In the rows, 128 means zero.
Known rows, with every step that occurs:
menofo-mabu: [117 100 136  84 128 135 104 144 135 132 161 119 118 156 148 108 134 108
 127 132 133 179 108 122  80 128 139 132 125 111 128 148 143 121 135]
kupok-mabu-menofo-gove: [103 104 117  78 124 122 123 136 138 132 160 125 146 176 169 138 126  94
 115 136 103 174  84 113  68 134 159  91 138 122 123 170 163  92 138]
sekop-gove-kilok: [109  95 155  67 124 126 115 146 119 116 139 117 115 131 108 130 123  96
 129 140 139 164 157 125  68 104 145 144 146 123 160 126 144 109 142]
garuge-pigi-gove-kilok: [111 108 152  93 101 113 116 153 153 118 143 118  92 164 112 125 119  95
 110 139 132 171 163 117  90 134 150 152 153 117 141 122 132  99 138]
mabu-menofo-vabe-kupok-gove-kilok: [140  99 159  96 121  93 146 139 139 102 143 127 142 163 177 141 128 114
  98 126 138 164 164 154  36 114 140 124 177  84 145 179 176  83 141]
pigi-gove: [104  93 138  90 115 125 119 162 141 148 149 106 123 152 119 126 114  97
 125 129 130 181 142 139  92 131 147 130 144 112 131 127 144 111 129]
kupok-vabe-menofo-gove: [124  87 132  58 141 108 123 129 135 128 157 112 137 154 169 136 132 102
 102 118 137 162 157 100  41 155 149 100 173 128 142 168 169  93 131]
vabe-kupok-gove-pigi-garuge-kilok: [143  56 127 102 125 133 151 139 143 105 149  68 100 157 148 132 103 112
 110 149 151 161 177 150  63 120 112 146 165 119 128 127 138 126 128]
mabu-kupok-gove-maver: [128  80 154  78 122 124 115 172 155 120 135 119 115 172 152 155 111 122
 119 135 133 163 120 147  29 121 148 116 166  96 140 155 156  97 141]
vabe-kupok-gove-sekop-garuge-maver: [157  43 137  48 136 115 121 137 140 105 138  54  95 157 105 153 127 116
 130 138 150 143 159 123  43  97 127 120 127 120 150 136 161 110 151]
kupok-gove-sekop-garuge-kilok-kene: [137  24 106  64 118 105 137 128 129 124 165  72 103 128 126 167  96 107
 117 118 136 145 159 115  85  93 129 158 153 138 126 128 172 113 135]
pigi-garuge-maver: [104  80 118  73 119 153 123 147 148 147 137  74  88 146 117 133 112 117
 138 115 131 175 146 104  93 112 134 136 119 115 126 110 140 118 152]
gove-kilok-garuge-pigi: [118  86 135  94 103 128 117 138 144 123 152 107  82 137 144 122 105 115
 129 114 128 149 169  97 125 120 138 154 156 134 157 117 154 102 144]
vabe-kupok-mabu: [129  89 135 108 134 116 112 153 119 127 143  80 141 163 142 110 135 102
 129 145 145 174 112 139  88 128 147  88 146 107 142 165 161 134 122]
vabe-menofo-gove-maver: [118  72 155  42 147 123 100 132 151 118 148 125 109 163 154 153 142 105
 100 124 123 166 157 105  35 131 150 122 166 111 158 139 151 103 146]
menofo-gove-sekop: [123  61 149  55 136 110 118 133 134 141 171 122  95 146 123 135 134  81
 121 134 113 149 124 117  70 135 148 131 154 134 137 135 145 102 142]
vabe-kupok-mabu-menofo-gove: [123  98 142  94 136 112 126 132 140 119 155 111 151 181 175 133 129  92
 110 140 117 177 100 126  61 138 155  77 143 108 140 183 171 108 129]
vabe-menofo-gove: [125  79 143  57 135 118 118 123 135 120 157 118 124 152 159 138 134 101
 110 122 123 168 142 109  64 140 146 119 157 123 153 151 160 108 136]
gove-kilok-kene: [ 96  82 143 103 129 108 133 161 128 145 160 113 114 132 129 148 110 104
 119 116 136 156 154 105 109 113 157 155 178 123 134 132 154 100 144]
sekop-garuge-pigi-gove-maver: [108  77 134  50 120 127  92 144 163 123 128  88  77 176 105 141 108 112
 120 136 124 176 149  95  72 115 134 142 116 121 151  99 147 116 149]
gove-sekop-garuge-kilok: [133  42 126  64 127 134 104 120 123 117 142  88  76 125 109 137 130  96
 133 121 121 154 149 113 108 103 121 142 118 131 140 114 167 129 139]
kupok-vabe-menofo-mabu: [128 110 131  70 143 127 109 139 131 118 151 112 152 168 174 114 140 119
 104 114 155 177 147 107  37 151 142  98 150 114 132 171 170 117 123]
vabe-menofo-mabu: [127 106 145  72 137 138  96 128 134 111 154 123 135 163 161 119 145 117
 113 119 139 181 134 118  61 141 138 119 134 108 141 156 164 132 129]
mabu-kupok-gove-sekop-garuge: [144  57 142  60 140 117 128 144 128 116 139 104 112 159 127 155 108 110
 132 131 124 144 112 150  44 114 135 120 145 127 146 149 178 115 146]
menofo-gove: [112  77 138  67 128 116 124 137 138 140 169 112 105 145 145 128 125  92
 127 133 113 163 115 112  87 132 145 133 149 125 139 144 142  96 144]
garuge-pigi-gove-kupok: [115  89 155  90 102 116 102 153 160 142 147 105  88 181 109 126 105  93
 123 147 121 180 134  89  59 147 142 128 133 121 135 129 139 103 134]
garuge-pigi-gove: [113  94 131  85  96 121 104 148 161 130 145 103 105 166 116 120 113  99
 118 139 131 185 137 112  97 140 147 135 132 116 140 123 145 109 128]
mabu-menofo-vabe-kupok-gove-maver: [139  82 152  78 125 104 120 144 161 112 133 117 134 178 183 151 131 125
  97 124 138 178 157 146  10 109 139 110 165  73 148 164 182  89 134]
kupok-mabu-menofo-vabe: [107 113 110  92 118 123 114 137 130 141 141 127 155 176 184 124 137 110
 109 116 112 188  96 125  77 121 153  91 134 100 116 172 181  92 126]
mabu-menofo: [106  99 138  96 109 128 109 145 148 128 138 116 133 160 154 144 117 111
 137 115 115 177 108 118  91 128 140 111 123 109 137 143 180 103 132]
menofo-vabe-kupok-gove-pigi-garuge: [137  73 127  85 144 117 157 140 139 133 152  84 118 167 168 120 113 120
 106 144 147 162 166 152  33 121 119 141 179 113 126 138 146 108 139]
garuge-kilok: [120  68 130  95 102 134 105 138 134 123 146 100  96 129 140 124 129  99
 127 118 128 178 141 119 121 119 134 138 132 111 135 133 156 115 124]
kilok-garuge: [112  71 123  87 114 134 124 147 131 153 154  90 113 125 152 127  98 117
 147 106 122 162 149 125 125 117 135 133 150 131 143 122 163 115 133]
sekop-garuge-kilok-kene: [109  42 111  80 122 126 121 125 126 131 148  73  98 120 138 150  95 108
 126 107 123 168 146  89 135  99 130 150 129 128 133 122 175 120 133]
kilok-garuge-maver: [109  67 116  71 109 156 112 146 147 149 146  78  95 132 142 135 106 125
 142 101 128 165 157 101 121 111 139 131 130 120 137 117 153  99 144]
gove-kupok-mabu: [104  92 134  98 126 118 106 165 117 154 151  98 125 169 132 120 125  97
 133 148 112 168  93 106  59 130 149  97 137 128 117 160 147 111 143]
vabe-kupok: [132  77 159 102 129 114 113 147 132 124 141  90 121 144 136 121 130 104
 135 133 143 173 134 134  96 127 136 115 140 103 155 146 164 128 126]
mabu-menofo-gove: [106  91 144  75 118 122 123 128 151 131 157 129 121 162 163 149 118  95
 125 125 103 172 105 108  76 137 149 117 135 117 137 151 167  84 143]
vabe-menofo-mabu-kupok: [136 111 163  83 147 147  98 133 137 104 141 138 140 175 180 130 139 116
 107 114 142 188 114 130  48 152 149  97 140  92 145 172 179 132 120]
mabu-kupok-vabe: [120  92 144 100 132 124 126 164 134 139 136 113 131 158 161 129 119 106
 129 117 138 171 118 120  69 148 153  89 153 108 132 168 179 100 123]

Rows:
[137  73 144  92 128 109 133 158 141 112 151  84 125 169 148 134 119 114
 116 161 152 149 138 148  47 128 129 126 169 118 138 147 147  98 134]	vabe-kupok-gove-pigi
[ 93 105 121  79 133 132 124 138 141 129 164 128 132 197 172 142 125  95
 101 156 105 160  79 108  59 139 152  99 143 135 109 157 153  74 141]	kupok-mabu-menofo-gove-pigi
[103  90 150  93 124 107 130 177 136 168 152 101 123 169 124 123 104  92
 121 136 131 169 154 105  32 151 146 100 158 126 115 149 143  92 133]	pigi-gove-kupok-vabe
[113  80 135  71 120 107 119 151 146 142 140  81  96 178 114 127  93 100
 124 144 125 164 147  62  40 143 133 114 124 139 131 133 159  94 145]	sekop-garuge-pigi-gove-kupok-vabe
[160  74 149  83 126  94 127 132 147 115 148 121 140 169 166 146 135 108
 107 123 137 164 153 156  26 123 139 105 166  88 143 166 190  98 124]	mabu-menofo-vabe-kupok-gove-sekop
[134  97 151  90 139 128 114 153 136 121 126 114 149 166 175 139 125 118
 113 107 149 175 144 120  47 157 154  74 166 105 143 176 196 106 116]	mabu-kupok-vabe-menofo
[125 110 149  95 142 133 120 160 135 131 155 126 136 174 180 110 123 109
 113 123 145 177 106 121  46 157 154  90 143  99 116 180 166 110 125]	menofo-mabu-kupok-vabe
[120  82 131  92 134 141 155 162 144 130 147 102 114 179 152 144  90 121
 124 144 135 157 117 151  40 134 130 133 164 126 119 136 146 105 141]	mabu-kupok-gove-pigi-garuge
[106  79 150  48 127 139  88 150 139 127 131  99 106 146 114 140 123 108
 130 139 137 181 148 116  45 105 145 128 134 110 160 113 153 115 135]	sekop-gove-maver
[ 98  53 113 104 131 146 141 140 141 150 158  80  88 140 144 146  89 109
 112 119 137 169 164 100 119 124 128 162 159 135 106  99 145 119 128]	gove-pigi-garuge-kilok-kene
[102  84 160  89 120 118 119 168 141 160 150 105 109 167 111 132 107  88
 127 142 116 176 138 117  56 138 145 123 142 120 125 133 139 105 139]	pigi-gove-kupok
[111 101 133  86 112 123 114 130 143 139 139 134 133 158 177 133 131 113
 118 104 112 184 115 118  85 122 142 117 131  94 127 151 187  88 130]	mabu-menofo-vabe
[124  93 128  80 131 113 112 147 129 126 134 100 145 155 161 131 132 115
 117 110 146 168 160 110  60 144 143  98 162 120 142 158 180 109 122]	kupok-vabe-menofo
[ 99  80 127  92 138 143 134 149 137 146 149  92  97 163 131 127 104 115
 134 137 126 158 135 120  89 129 123 146 145 138 122 104 140 115 144]	gove-pigi-garuge
[141  71 137  84 132 106 133 145 137 119 153 100 127 172 175 124 130 115
  99 150 149 158 149 146  38 127 127 130 178 107 129 156 153  86 132]	menofo-vabe-kupok-gove-pigi
[121 110 158 100 144 109 136 136 127 106 155 126 140 176 166 137 135  85
 102 145 122 161 123 127  54 128 158  94 161 108 144 183 157 102 145]	vabe-kupok-mabu-menofo-gove-kilok
[109  54 121 103 107 124 119 137 137 140 159  90 111 122 145 142 106 102
 118 107 135 179 152 100 132 117 147 144 154 114 124 132 165 112 119]	garuge-kilok-kene
[132  93 130  97 139 110 114 139 111 135 145 100 142 162 169 100 153 103
 105 133 138 183 124 139  77 124 148  92 154  93 132 175 166 118 123]	menofo-vabe-kupok-mabu
[124 106 140 117 126 120 111 146 134 114 134  98 158 178 160 128 132 106
 126 133 133 184 102 136  76 131 151  72 129 100 142 171 184 126 118]	vabe-kupok-mabu-menofo
[ 94 114 140 103 114 126 116 166 143 153 143 114 150 195 135 140 109  92
 115 141 107 187 104 120  36 143 157  82 133 119 108 160 158 102 131]	pigi-gove-kupok-mabu-menofo
[122  59 136  58 140 120 108 134 118 131 142  92  93 142 105 138 124 104
 147 123 117 148 127 115  91 108 126 133 120 139 147 116 168 123 148]	gove-sekop-garuge
[120  73 119  85  94 133 108 134 151 137 151  83  90 137 153 123  97 120
 142 111 125 166 141  98 126 129 135 140 138 132 156 118 167 110 129]	kilok-garuge-pigi
[119  56 121  72 114 137 109 123 122 116 136  81  88 127 134 131 119 103
 134 120 117 168 137 106 125 102 120 144 108 125 144 124 167 124 138]	sekop-garuge-kilok
[106  84 139  77 138 112 119 148 119 156 171 112 117 169 140 123 125  82
 117 158 103 161  86  96  44 136 153  99 146 136 118 171 132  97 152]	menofo-gove-kupok-mabu
[133 101 149  90 131 139 148 157 134 116 168 132 124 156 183 131  99 122
 109 119 138 149 144 155  53 123 143 137 176 110 135 168 145 103 148]	menofo-mabu-kupok-gove-kilok-garuge
[113  64 136  59 137 121 118 142 129 145 144  98 100 155  89 137 119  93
 129 129 120 158 148 133  76 118 136 132 130 137 140 109 154 125 141]	pigi-gove-sekop-garuge
[108 108 135  96 122 118 106 142 129 151 144 131 142 185 170 126 131 103
 112 128 100 182  94 102  38 129 146  86 132 104 106 176 175  87 136]	gove-kupok-mabu-menofo-vabe
[ 98 102 139  97 122 121 115 171 124 162 152 103 131 180 113 120 114  88
 116 154 117 177 115 124  46 137 155  98 147 125 110 152 137 111 136]	pigi-gove-kupok-mabu
[137  68 132  71 115 102 120 155 135 129 157 105 117 150 116 139 126 108
 126 138 131 146 135 150  54 120 139 133 161 128 133 142 149 105 137]	kupok-gove-sekop
[118  85 139  66 107 136 110 129 137 111 145  96  92 123 128 131  95 109
 127 127 141 161 179  99  94 110 142 156 142 136 174 109 155 108 137]	sekop-gove-kilok-garuge-pigi
[ 98  83 128  64 139 155 126 140 129 135 144  86 105 154 113 127  94 107
 133 147 139 173 146 119  55 116 127 147 133 139 139  94 141 122 136]	sekop-gove-pigi-garuge
[146  76 163  61 163 114 124 134 136 123 152 139 129 172 166 150 137  91
  93 114 139 154 149 115  13 169 161  76 182 122 140 176 185  98 122]	mabu-kupok-vabe-menofo-gove-sekop
[133  94 157  98 126 112 117 126 146 122 133 117 138 161 183 131 133 108
 118 112 130 188 139 129  74 128 139 101 136  81 143 159 193 103 122]	mabu-menofo-vabe-kupok
[112  82 123  64 107 121 110 134 153 124 137  86  95 166 112 127 102 102
 132 136 122 175 131 103 101 121 134 141 111 132 151 112 156 118 139]	sekop-garuge-pigi-gove
[137  77 152  91 137 110 115 132 128 132 142 105 122 145 161 110 140 107
 118 122 141 180 146 133  83 125 136 118 151  89 146 156 170 113 129]	menofo-vabe-kupok
[128 100 171  77 158 115 143 144 128 113 148 148 132 163 182 147 133  97
  83 119 140 154 164 111  27 157 164  95 193 112 144 187 170  85 140]	mabu-kupok-vabe-menofo-gove-kilok
[100  88 145  74 128 129 124 134 156 127 159 131 111 180 168 151 118  98
 114 143 105 159 106 104  65 143 143 124 139 129 124 139 157  69 146]	mabu-menofo-gove-pigi
[142 102 153  76 147 143 119 145 147  91 152 133 142 201 191 142 128 125
  91 146 150 165 115 145   4 152 144 112 167 109 128 173 157 105 131]	vabe-menofo-mabu-kupok-gove-pigi
[114  76 146  81 126 118 114 156 138 152 151 115 108 156  95 131 125  90
 120 130 129 167 151 144  77 137 151 129 151 121 129 118 145 115 128]	pigi-gove-sekop
[149  76 145  57 150 127 126 138 129 108 160 118 118 173 143 137 116 111
 121 141 130 150  98 144  25 122 135 125 131 119 129 162 163 120 145]	menofo-mabu-kupok-gove-sekop-garuge
[131  89 154  71 151 119 132 137 139 124 147 129 139 168 189 145 124 102
  96 116 136 169 138 112  33 166 157  79 174 113 143 186 184  95 126]	mabu-kupok-vabe-menofo-gove
[145  84 154  91 133  89 147 148 125 109 152 116 125 145 161 124 136 110
  99 133 149 154 174 157  44 108 136 140 188  93 147 170 152  95 147]	menofo-vabe-kupok-gove-kilok
[118  99 144  94 148 123 127 135 143 115 156 110 140 198 179 136 132  93
 100 159 123 164  99 117  50 141 150  83 148 120 124 167 161  89 134]	vabe-kupok-mabu-menofo-gove-pigi
[ 96 100 130  66 131 127 104 147 149 131 151 128 129 189 164 151 130 102
 104 139 104 171  97 107  41 125 163  95 144 112 126 158 155  90 146]	kupok-mabu-menofo-gove-maver
[111  82 145  93 129 109 120 169 127 157 150  96 115 155 137 125 114 102
 133 129 130 157 132  87  46 144 139 100 149 128 118 156 159  92 142]	gove-kupok-vabe
[126  82 142  79 105 115 100 145 157 134 148 110  90 167  94 128 124  91
 117 136 132 171 153 116  82 143 147 132 140 122 137 113 149 112 123]	garuge-pigi-gove-sekop
[121  73 120  63 111 123 102 124 140 113 136  80  86 152 123 128 114 113
 144 133 117 165 108  80 113 115 123 135 100 134 156 119 165 117 147]	sekop-garuge-pigi
[132  53 134  35 133 110 110 106 143 117 161 102  66 158 116 137 123  89
 125 141 111 143 121  79  81 129 133 142 118 146 151 122 161 110 153]	menofo-gove-sekop-garuge-pigi
[ 87  88 149 103 125 107 143 168 135 153 162 112 123 142 116 147 100  97
 103 117 135 168 174 123  97 121 164 156 186 117 124 126 140 100 139]	pigi-gove-kilok-kene
[109  91 138  70 116 118 121 138 139 112 137 103  84 163 102 132 108 100
 121 138 126 159 160 103 100 115 136 160 131 131 150 112 141 109 154]	sekop-garuge-pigi-gove-kilok
[108  94 139  70 128 125 102 152 107 144 143  91 133 158 113 124 117  91
 133 161 126 181 105 106  30 118 151  97 127 131 133 152 150 117 135]	sekop-gove-kupok-mabu
